What can hang from each mark
E: G H
L: F U
K: G H L
U: H L
G: E K
F: G H

Each row was made from one small tree. Brackets hold a mark, then the marks that hang from it, in alphabetical order. Every link used is in the known rows. Write each row's tree.
Known rows
[L [F [G E]] [U H]]: [ 15   9   8 -12 -30  10  -8  12   2  20  -6  19  39  48  24  28  31  -6
   3 -23]
[G E [K H [L F U]]]: [ 14  35   7 -21 -34  23  -8   7 -21  43  -6  16  38  46  50  15  10  -9
  -8 -25]
[L [F [G K]] [U H]]: [ 16  14  11 -21 -23   7  -6  19  -7  27  -1  28  30  52  28  27  14 -13
  -6 -27]
[F [G E [K [L U]]] H]: [ 15   6  -5  -5 -27  25  -9   8 -14  21  -6  34  21  41  34  18   9  -6
  -5 -15]
[G E [K H]]: [ 24  22   5  -5 -24  20  -5  -4  -8  24  -7  23  22  46  25   7  14  -7
   1 -16]
[K G [L F [U H]]]: [  6  35   9 -23 -22  13   5  22  -9  31  15  18  35  32  20  29  21 -11
 -12 -28]
[L F U]: [ 20  14  10 -24 -16   5  -7   9  -5  34   3   6  23  36  19  11  11 -10
  -4 -27]
[K G]: [ 18  18   5 -10  -9  10   4   7  -2  13   2  18   4  30 -11  16   6 -10
  -6 -22]
[L F]: [ 23  17   8 -13 -20  15  -4   6  -2  29  -8   7  21  34   9   5   3 -10
  -7 -24]
[F [G E K] H]: [ 23   2  -2   7 -25  30  -7   4  -4  10 -19  34  17  46  12  12   2  -8
  -1 -13]
[K [G [E H]] [L F U]]: [  8  21   6 -17 -33  39  -4  19  -6  44   5   3  25  33  33  23  21  -6
 -14 -25]
[L [F G] [U H]]: [ 14  13  10 -16 -18   4  -5  17   0  18   6  27  39  43  22  24  24 -10
  -5 -30]
[F [G E [K L]] H]: [ 18   8  -6   6 -31  33  -4   5 -10  13 -18  35  22  40  23  12   0  -7
  -7 -12]
[E [G [K [L F U]]] H]: [  9   6  11 -23 -34  29 -13  26  -9  58  12  20  14  45  41  15   6 -10
 -18 -23]
[G E [K H [L F]]]: [ 18  36   5  -9 -38  33  -4   4 -17  37 -18  18  37  45  39   8   4  -9
 -10 -21]
[U H [L [F [G E K]]]]: [ 20  13   7  -2 -34  26   2  19  -5  12 -11  23  39  52  22  17  12 -14
   0 -23]
[G E]: [ 25   8   3  -2 -23  15  -5  -6   3  18 -10  10  11  35   9   8  18  -4
   5 -11]
[U H [L [F G]]]: [ 18  14   6  -2 -17  14   5  26   1   3   8  29  46  39  12  11  20 -14
  -6 -32]
[U H [L [F [G E]]]]: [ 19  12   6   2 -30  23   3  19   3   2  -3  21  46  44  15  14  26 -11
   1 -26]

Which tree is each row?
[  8  41   7 -21 -26  24   0  11 -16  31   3  15  38  36  25  25  17  -8
 -10 -31] | [K [G E] H [L F U]]
[ 20  13   7 -17 -15  19  -8  11  -4  29  10  18  37  33  20   5  10  -9
  -6 -28] | [L [F H] U]
[ 10  43   4  -9 -29  35   4   9 -13  24 -10  17  37  35  15  17   8  -8
 -12 -29] | [K [G E] H [L F]]
[ 20  22   5  -4 -27  29  -1  17 -14  11 -11  26  38  53  24   9   5 -15
  -5 -33] | [U [L [F [G E [K H]]]]]
[ 23  -2   2   2 -29  33 -11   8   2  24 -12  22   9  49  29  12  15  -7
  -6 -13] | [F [G [E H] K]]
[ 21   8   1   2 -13  29   2  23  -4   2   6  31  42  34   6   0   3 -14
 -10 -34] | [U [L [F G H]]]
[ 20  30   1  -3 -29  24  -3  -1 -14  28  -7  27  26  39  37   7  12  -7
  -4 -14] | [G E [K H L]]
[ 12  -1   7 -17 -26  20 -13  21  -7  48  23  28   4  41  38  13  15  -7
 -13 -15] | [E [G [K [L U]]] H]
[ 22  -1  -3  11 -22  27  -6   3   3   3 -10  32  25  37   4   9  15  -4
   0 -15] | [F [G E] H]
[ 15  21   4 -20 -25  26  -6  14 -17  42   2  22  33  35  38   9  -3 -11
 -15 -24] | [G [K [L [F H] U]]]
[ 15  11   0   2 -39  43  -9  16   0  31 -12  15  31  38  35  13  14  -5
 -15 -22] | [K [L [F [G [E H]]]]]
[ 17  20   8 -18 -28  15 -11   9 -14  26 -15  24  32  57  32  23   9 -11
  -4 -31] | [L [F [G E [K H]]] U]
[ 16  10  10 -16 -35  14  -9  13  -5  27 -14  21  31  56  32  29  18 -10
   1 -21] | [L [F [G E K]] [U H]]
[ 20   2   3   4 -29  40  -4  23   4  16   0  12  34  41  25   5  22  -9
  -7 -29] | [U [L [F [G [E H]]]]]
[ 20  11   3  -4 -23  29  -5  14  -9  18 -17  32  27  45  11   9 -11 -14
 -12 -26] | [L [F [G K] H]]
[ 18   3   2  -8 -25  24 -11   9  -3  19  -9  21  35  43  18  18  13  -7
  -2 -26] | [L [F [G E] H] U]
[ 18  26   5 -17 -30  24  -3  11 -14  38 -15  12  17  36  28   8 -10 -13
 -14 -20] | [G [K [L F]]]
[ 23   4  -1   1 -14  21  -4  10  -6   9  -6  38  15  42  10   8  -2 -11
  -8 -19] | [F [G K] H]
[ 14  24   8 -20 -41  22  -5   9 -11  42  -6  14  36  46  47  24  20  -8
  -2 -14] | [G E [K [L F [U H]]]]
[ 20  23   6  -6 -33  26  -8   6 -11  19 -25  26  31  56  24  15   2 -11
  -6 -27] | [L [F [G E [K H]]]]
[ 17   6   4 -12 -14  17  -8  17  -5  18   4  29  34  38  17  13   8 -10
  -9 -32] | [L [F G H] U]
[ 17  16   4 -22 -17   4  -6   7 -15  37   7  20   7  34  35  14   8 -10
  -8 -16] | [G [K [L U]]]
